(in the rows, 128 means zero)
Known rows, with every step that occurs
popabev > nukem > rarur > sugam > karo: [119 204 125 104 154 125 162 186 128 119 129 136  59 121 173  93 131 212
 104 134 174 159 161 116 155 126 151 194  65 101 144 140 119 161 127 108
 135 190 116 109 144 142 103 154 164 120 135 146 143 134 104 100 109 138]
sugam > karo > ludu > leza > nukem > rarur > vuzit: [ 71 199 132 133  90  94 232 167 125  74 102 103  73 170 175 121  92 170
 165 151 161 121 104  73 135 133 133 231  98 158 189 173 149 153 133 137
 149 174 118  99 126 133  67 163 130 172 167 105 216 140 137 148 124  79]
karo > ludu: [139 157 103 116 131 137 147 133 121 124 130 146 130 142 130 129 103 105
 145 126 133 104 142  96 152 119 133 148 155 159 141 134 155 117 112 117
 127 112 127 133 150 134 102 148 128 147 168 117 152 132 115 133 128 130]
kaza > vuzit > rarur > sugam: [123 150  95  98 149  97 168 155 117 119 162  97  59 123 137 160 108 149
 138 164 116 142 125 127 155 103 132 130  81 146 144 141 142 180 130 135
 150 147 132  69 107 147 134 138 143 130 115 142 143 111 137 134  71 157]
kaza > vuzit > popabev: [114  96 141 134 149 114 130 145 129 138 143 119 128 123 113 161 108 108
 152 153 112 114  96 147 151 128  86 133 125 136 144  98 118 162 146 164
 126 168 174 104 117 141 120 123 115 122  98 101 131 102 119 115 108 142]
nomodub > nukem: [146 131 132 149 114 133 125 139 132 113 124 134 121 137 135 138 137 148
 138  98 133 128 112 112 126 133 123 124 148 105 151 110 117 163 128 133
 118 115 136 111 145 128 111 157 110 136 106  85 133 147 112 143 117 110]
kaza > vuzit > popabev > nukem: [131 113 140 131 178 126 151 160 130 132 153 143 113 143 132 146 110 135
 133 127 116 115 112 160 161 126 100 152 126 125 146  90 105 160 138 175
 114 191 181 102 120 136  92 167 113 121 109  75 126 109  95 115  97 150]
sugam > punonaf: [125 127 134 116 143 135 140 131 102 157 124 116 125 130 115 123 108 110
 127 141 106 124 113 113 144 133 126 117 114 133 112 134 121 114 115 133
 142 136 131 141 121  87 116 131 145 107  91 159 136 151 133 117 141 118]
nomodub > nukem > rarur > leza: [128 150 111 149  92 124 167 165 137 128 111 123  62 176 147 126 147 182
 134 134 162 111  84  74 114 138 115 159 135 135 131 113 135 136 110 101
 155 173 156 115 134 127 116 164 126 136 108  96 129 177  80 118 122  88]
dotuke > gofis: [155 114 121 150 135 111 136 147 137 126 116 117 112 136 112 121 153 139
 118 146 111 107 135 128 144 116 122 115 112 126 123  94 113 140 147 101
 105 132 148 132 113 133 107 153 145 117 154 133 124 135 129 111 132 123]
rarur > sugam: [116 148 100 137 133 114 113 153 141 129 141 116  92 115 135 143 125 141
 110 134 132 133 135 109 122 108 141 127 103 112 135 149 132 155 137 133
 145 139 113 103 130 148 135 129 134 110 141 154 131 123 133 112  94 168]
kaza > vuzit: [132 105 132 130 134 108 148 142 131 141 129 132 118 138 118 145 115 143
 138 132 116 107 112 123 150 130 103 118 120 134 129 113 118 158 123 158
 142 140 142 111 135 123 116 137 121 148 113 104 129 104 135 124 111 143]
karo > ludu > leza > dotuke > gofis: [156 125  85 188 135 145 143 147 124 112 108 107  95 168 118 144 112 108
 157 151  71  89 134 105 129 102 125 189 131 167 160 104 128 133 149 115
 101 147 120 130 122 173  63 190 143 149 193 115 157 145 114 105 130 105]
sugam > punonaf > ludu > leza > rarur > vuzit > popabev: [ 67 139  79 118 144  91 184 128  99 124 171  82  94 169 119 158  72  91
 157 180  79  97  28 103 146 127  89 173 124 173 140 184 178 123 147 138
 155 203 113  86  79 107 119 126 113  99 112 164 200 108 165 130 119 111]
leza > nukem > rarur: [ 86 166 143 134 105  98 167 146 143 101 117 116  70 157 127 143 134 186
 164 177 144 151 136 130 148 156 118 157  97 142 142 119 133 139 103 141
 158 164 134 122 132 121  82 165 132 142 161  93 166 113 124 120 114 119]
nomodub > nukem > rarur > karo > ludu: [127 189 125  98 100 107 152 191 121  93 107 156  81 141 162 116 104 184
 156 111 189 102 127  56 183 136 122 187 129 149 169 124 150 130 109 102
 140 109 135 121 173 139  95 173 120 164 142  81 214 159  98 136 103  72]
leza > nukem > rarur > vuzit: [ 78 181 145 139  89  83 195 148 151  69 122  97  73 169 142 146 124 194
 137 165 153 127 104 117 147 144 104 172  88 118 167 150 155 147 129 166
 156 167 119  85 121  97  77 144 124 131 153 106 187 104 156 160 101 115]
nomodub > nukem > rarur > leza > ludu: [126 165 119 120  93 105 148 179 137 104 132 139  73 181 127 137 139 188
 157 167 131  92  87  60 132 158  98 158 120 155 135 139 161 124  90  78
 146 157 142 114 112 118  81 185 119 123 118  80 136 153  80 119 128  91]
vuzit > rarur > karo > ludu > leza: [119 166  96  80 133 115 167 146  86  92 136 119  83 126 175 110  98 107
 163 124 154 129 117  77 128 107 173 197 111 200 160 154 172 116 126  87
 151 116 126 122 116 168 141 161 126 167 151 132 203 171 103 153 107  61]
karo > ludu > leza > rarur > vuzit: [ 91 176  71 143 101 100 183 122 112 124 159 101  83 194 161 156  92 131
 160 142 152  92  72  76 128 135 126 185 137 161 161 173 196 126 147 112
 158 183  82  82 117 122 103 143 137 152 169 116 187 130 158 160 105 124]
ludu > leza > rarur > vuzit: [ 83 153 100 159 103  90 165 115 116 123 165  89  87 186 156 156 114 162
 146 146 150 112  52 108  98 139 119 160 107 129 143 160 178 138 169 136
 167 200  78  77  91 118 125 121 136 137 134 127 160 125 168 159 100 117]
nomodub > nukem > rarur > sugam > punonaf > ludu > leza: [ 91 160  72 113 147 116 178 186 107  96 140 109  26 159 121 143  67 167
 141 151  90 117  82  31 124 124 124 157 126 174 144 153 125 148 111 105
 175 151  99 103 135 139 100 177 123 119 125 157 195 158 111 117  92 102]
nomodub > nukem > rarur > karo: [118 156 151 109 103 100 131 182 129  93 105 138  79 128 161 118 131 204
 137 118 179 129 105  84 156 146 131 160  99 114 145 114 131 140 127 110
 150 129 136 113 149 131 117 167 114 140 104  94 186 152 110 126 104  70]
punonaf > ludu > leza: [111 115  81 115 143 111 154 124 121  96 138 141 116 137 114 120 100 104
 139 132  87 108 115 101  92 132 126 150 155 186 123 158 138 122 119 123
 140 125 117 133 124 153 135 146  96 143 161 136 150 119 129 137 132 113]
sugam > rarur > leza: [148 142  79 131 118 118 161 128 111 140 140 135  74 176 160 125 130 121
 102 167 140 127 126  97 117 148 127 145 109 153 129 163 161 127 108 121
 160 170 162 134 118 108 166 119 135 143 100 148  83 190  97  95 169 128]
vuzit > rarur > sugam > punonaf > ludu > leza: [105 155  57  77 180 110 182 144  81 100 166  91  49 139 123 136  74  94
 143 167  71 135 110  78 124  93 157 153  94 194 134 193 153 137 109 104
 165 147 103 110  90 139 138 153 129 109 135 208 168 141 134 127 106 115]
leza > rarur > sugam > punonaf: [ 96 185  95 121 139 109 123 147 108 178 150  96  64 149 132 152 105 152
 128 170 122 132  96 108 155 132 135 127  71 121 115 170 153 138 117 118
 165 173  86 103 124 104 117 132 167  92 115 184 132 130 159  80 107 171]
nukem > nomodub: [142  99 119 132 123 122 102 180 144 108 112 128 142 132 105 122 115 142
 133 155 143 133 123 126 134 118 102 152 128 132 113 107 124 138 122 143
 107 139 114 107 109 137 142 123 119 142 134 112 152 119 114 130 143 133]

Rows
[ 49 165 110 146  90  96 214 170 133  70 141  93  60 186 154 162  81 134
 179 165 144 117  82  82 138 135 106 219 126 180 208 146 160 127 154 154
 159 198 139  77 102 156  69 165 111 145 179  92 221 139 117 152  85  87] | karo > ludu > leza > nukem > rarur > vuzit > popabev
[ 85 238 121 113 101 112 175 192 146  99  99 127  60 123 161 127 101 175
 144 164 165 144 170  97 175 132 148 196  65 146 175 166 133 167  96 117
 148 144 114 108 163 164  72 169 147 140 185 135 194 122 111  93 104 143] | leza > nukem > rarur > sugam > karo > ludu
[ 65 202  88 133 119 105 202 181 101 115 130  91  27 174 139 147  65 162
 170 178 120 127 112  45 127 132 151 189  80 198 156 164 140 125 107 130
 192 180  98 116 140 130  53 191 147 138 177 144 195 158 109 104  97 123] | karo > ludu > leza > nukem > rarur > sugam > punonaf
[152 165  76 125 137 117 151 153 101  81 111  94  64 141 149 135 123 123
 160 157  97 115 146 110 164  91 149 216  77 173 173 126 163 130 144  88
 118 126 123 123 102 183  97 196 143 156 178 125 203 157 117 122 115  64] | vuzit > rarur > karo > ludu > leza > dotuke > gofis
[ 78 175  93 152 119 112 121 148 119 149 136 100  71 129 177 138 127 166
 128 145 154 156 112 106  97 131 159 160  63 130 137 172 138 173 142 100
 167 191  78 104 117 175 142 125 152 125 131 164 135 132 147  79 109 145] | ludu > leza > rarur > sugam > karo
[ 98 167  70 146 103 123 159 118  97 146 151 126  94 182 151 145 104 120
 179 138 145 106 106  92 112 143 139 172 142 200 140 143 169 113 120  97
 165 168  91 112 133 152 104 157 147 156 186 114 164 132 132 126 110 122] | karo > ludu > leza > rarur
[118 164  91  89 135 125 148 140 117 111 156  97  73 114 148 137 118 130
 125 153 138 166 139 124 139  96 161 142  85 130 140 159 155 150 134 108
 141 132 120  90 100 150 155 132 155 113 139 173 145 135 124 144  85 143] | vuzit > rarur > sugam
[ 82 151 103 164 138 111 168 133 114 124 192 102  82 194 182 158 116 145
 139 145 144 131  54 143 108 134 123 205 120 117 174 138 168 138 179 151
 138 252 120  66  83 134  97 146 129 111 130 101 158 132 135 141  87 125] | ludu > leza > rarur > vuzit > popabev > nukem
[118 127  93 142 128 139 159 135 102 120 133 126 118 158 146 124  96 103
 166 117 125 103 121  79 106 120 142 161 157 190 146 135 140 112 127 114
 142 130 115 127 137 159 102 154 123 161 167 113 156 156 107 139 126 110] | karo > ludu > leza
[ 87 189  49 147 117 118 147 142 110 148 166 113  60 170 159 158  92 139
 161 152 147 117 107  69 109 122 151 168 109 177 146 167 176 135 132  96
 176 172  70  96 133 172 109 154 150 141 196 140 162 132 137 105  84 164] | karo > ludu > leza > rarur > sugam
[ 90 185  67 118 141  99 136 152 126 119 135 121  77 125 151 129 108 144
 134 159 116 134 127 104 121 127 140 171  83 158 138 204 154 169 121  92
 157 166  84 108 119 172 143 132 133 122 165 179 163  99 162  85 106 155] | punonaf > ludu > leza > rarur > sugam > karo
[ 97 169 111 145 106  86 157 117 129 128 156 101  95 167 156 155 128 156
 129 151 162 112  81 127 146 139 107 144 108 101 142 164 187 147 144 136
 140 170  96  75 109  95 119 114 146 124 128 127 159 107 183 151 101 140] | leza > rarur > vuzit
[ 97 145  68 111 172 117 154 162 104 123 143 100  86 128 106 136  64 112
 118 148  56 112  99  62 109 109 141 149 113 175 119 188 128 129 124 127
 166 138  98 127 119 135 128 144 119 110 134 194 158 136 137 102 114 143] | rarur > sugam > punonaf > ludu > leza
[ 92 174  74 123 169 102 197 139  99 115 180 101  83 191 142 147  83 112
 142 170  85  99  41 119 147 131  96 200 129 155 151 177 174 125 141 147
 141 230 121  87  94  97  90 163 116  86 121 138 185 117 147 141 108 117] | sugam > punonaf > ludu > leza > rarur > vuzit > popabev > nukem
[125 181 113  74 148 124 151 151 115 110 134 104  76  87 172 118 131 131
 118 148 147 182 161 125 154 103 176 160  54 115 149 171 136 176 131  92
 127 134 124  98 101 168 158 123 159 104 115 187 145 133 121 116 114 128] | vuzit > rarur > sugam > karo
[ 93 162 107 105 115  94 169 177 100 103 119 133  72 140 153 107  90 164
 161 131 171 107 116  51 132 134 139 210 110 198 141 138 156  93 132  90
 162 143 108 140 142 156 119 151 129 181 170 125 207 167 111 126 107  65] | nukem > rarur > karo > ludu > leza
[119 184 131 117 135 105 208 151 123  91 154 124  66 177 155 119 115 207
 111 136 158 118  97 116 161 139 114 187 116 107 152 127 154 134 148 135
 128 186 126  84 120  90  89 151 142 132 142 109 170 129 129 166 101 115] | popabev > nukem > rarur > vuzit
[111 164 116 118 126 124 154 185 112 129 135 101  44 150 138 141  95 194
 137 144 138 131  95  61 149 132 125 135  94 112 141 125 117 155 126 115
 160 157 120 105 137 117 102 157 150 100  95 152 163 172 113 108  95 120] | nomodub > nukem > rarur > sugam > punonaf
[135 153 117 122 121 102 122 148 133 123 133 143 117 151 124 130 138 126
 131 169  99  89 115  89 119 136 109 154 115 160 112 175 156 110  94 101
 137 145 135 131  91 115 112 155 119 112 129 125 101 132 109 103 146 139] | rarur > leza > ludu
[122 145 129 138 148 121 160 149 139 103 158 122 113 156 162 142 119 132
 107 129 140 122  91 153 150 115 121 174 131  85 177 134 142 144 165 164
 106 190 158  79  96 125 102 137 115  94 111 109 149 131 123 152 105 135] | rarur > vuzit > popabev > nukem
[104 139 131 132  92 116 167 172 137  85 148  96  85 162 152 155 107 168
 141 141 164 125  54 107 159 135  87 169 133  98 194 114 141 159 169 137
 119 180 159  69 108 134 112 131 103 114 102  86 188 145 110 166  85  86] | nomodub > nukem > rarur > vuzit > popabev
[ 39 135 141 161  94  93 191 158 137  69 142  72  63 175 147 163 107 161
 162 173 128 141  62 118 108 144 109 201  90 146 185 132 136 139 172 164
 166 218 144  86  81 144  94 143 107 126 136  87 194 127 124 145  89  86] | ludu > leza > nukem > rarur > vuzit > popabev
[ 98 162 115 102 143 120 170 183 101  92 143 141  69 153 173 106  90 154
 155 128 167 125 107  80 149 129 141 248 113 197 171 114 140  92 138 103
 147 189 147 130 130 172  98 177 130 148 171  99 212 163  68 118  92  78] | vuzit > popabev > nukem > rarur > karo > ludu > leza
[110 169  82  91 143 113 201 172  88 116 146 111  62 122 168 127  75 121
 154 145 135 136 124  77 146  87 154 184  83 185 159 160 138 187 126 108
 157 153 128  86 119 186 126 158 148 161 144 146 172 141 117 115  92 127] | kaza > vuzit > rarur > sugam > karo > ludu > leza
[ 65 192  82 146 106 105 188 180 129  86 131 106  29 174 156 158  91 176
 167 164 138 128 130  62 112 130 148 193 104 190 171 156 144 143 118 123
 190 174 100 107 143 171  69 189 140 157 213 121 194 132 110 114  78 130] | karo > ludu > leza > nukem > rarur > sugam
[129 165  96 146 101 100 181 132 135 122 116 133  65 174 165 146 153 135
 112 174 129 131 127 119 120 160 126 150  97 150 151 163 159 145  84 163
 179 171 166 117 130 103 126 153 120 142 122 110  89 157 101  94 163 131] | sugam > rarur > leza > nukem
[ 73 176  80 136 148  91 171 162 120 101 126 105  69 139 112 150  82 127
 133 159  53 119 117  81 101 125 143 150  92 174 149 194 124 149 107 169
 177 146 108 117 124 129  87 179 102 109 153 160 171 117 144 110 106 153] | rarur > sugam > punonaf > ludu > leza > nukem
[118 183 130  78 115 105 147 171 111 105 112 144  83 124 140 111 101 163
 148 139 186 105 143  71 187 128 127 195 107 177 147 139 166  95 112  94
 146 117 123 136 157 140 122 144 142 157 160 127 204 136 120 116 111  87] | nukem > rarur > karo > ludu
[ 99 187  91 114 120 128 178 187 107 112 125 114  56 135 162 109  74 162
 144 142 158 140 144  46 126 122 160 211  88 175 153 163 130 139 133  76
 156 169  98 122 135 186 118 149 153 154 173 159 179 155  99  98 111 111] | nukem > rarur > sugam > karo > ludu > leza
[ 98 165 109 121 160 128 151 181 132 118 171 123  45 145 157 138 110 179
 121 151 144 158 126 129 152 127 131 184  94 122 156 113 128 140 136 119
 138 210 145  96 120 165 107 149 147  95 152 136 155 129  92  99  75 149] | vuzit > popabev > nukem > rarur > sugam
[121 148 114 134 113 115 174 147 129 146 117 124  76 160 128 109 132 160
 127 161 152 124 109  88 114 137 118 165 112 165 105 120 139 103 110  84
 160 188 147 135 115 114 142 128 141 135 123 131 129 164  92 106 137 114] | nukem > rarur > leza
[116 116  84 104 164 116 175 137  90 117 133 121 112 139 105 121  75  90
 147 148  56 104 100  82 119 124 121 144 141 192 112 163 132 108 113 127
 151 137 111 138 122 112 113 145 112 121 128 167 165 137 137 127 148 101] | sugam > punonaf > ludu > leza
[ 89 207 142  99  94  87 171 179 135  81  95 145  77 136 152 129 114 183
 158 162 174 114 151  92 182 146 131 197  95 173 159 142 159 117  98 131
 167 119 133 130 170 127  83 178 125 156 177  93 218 126 117 121 105  93] | leza > nukem > rarur > karo > ludu
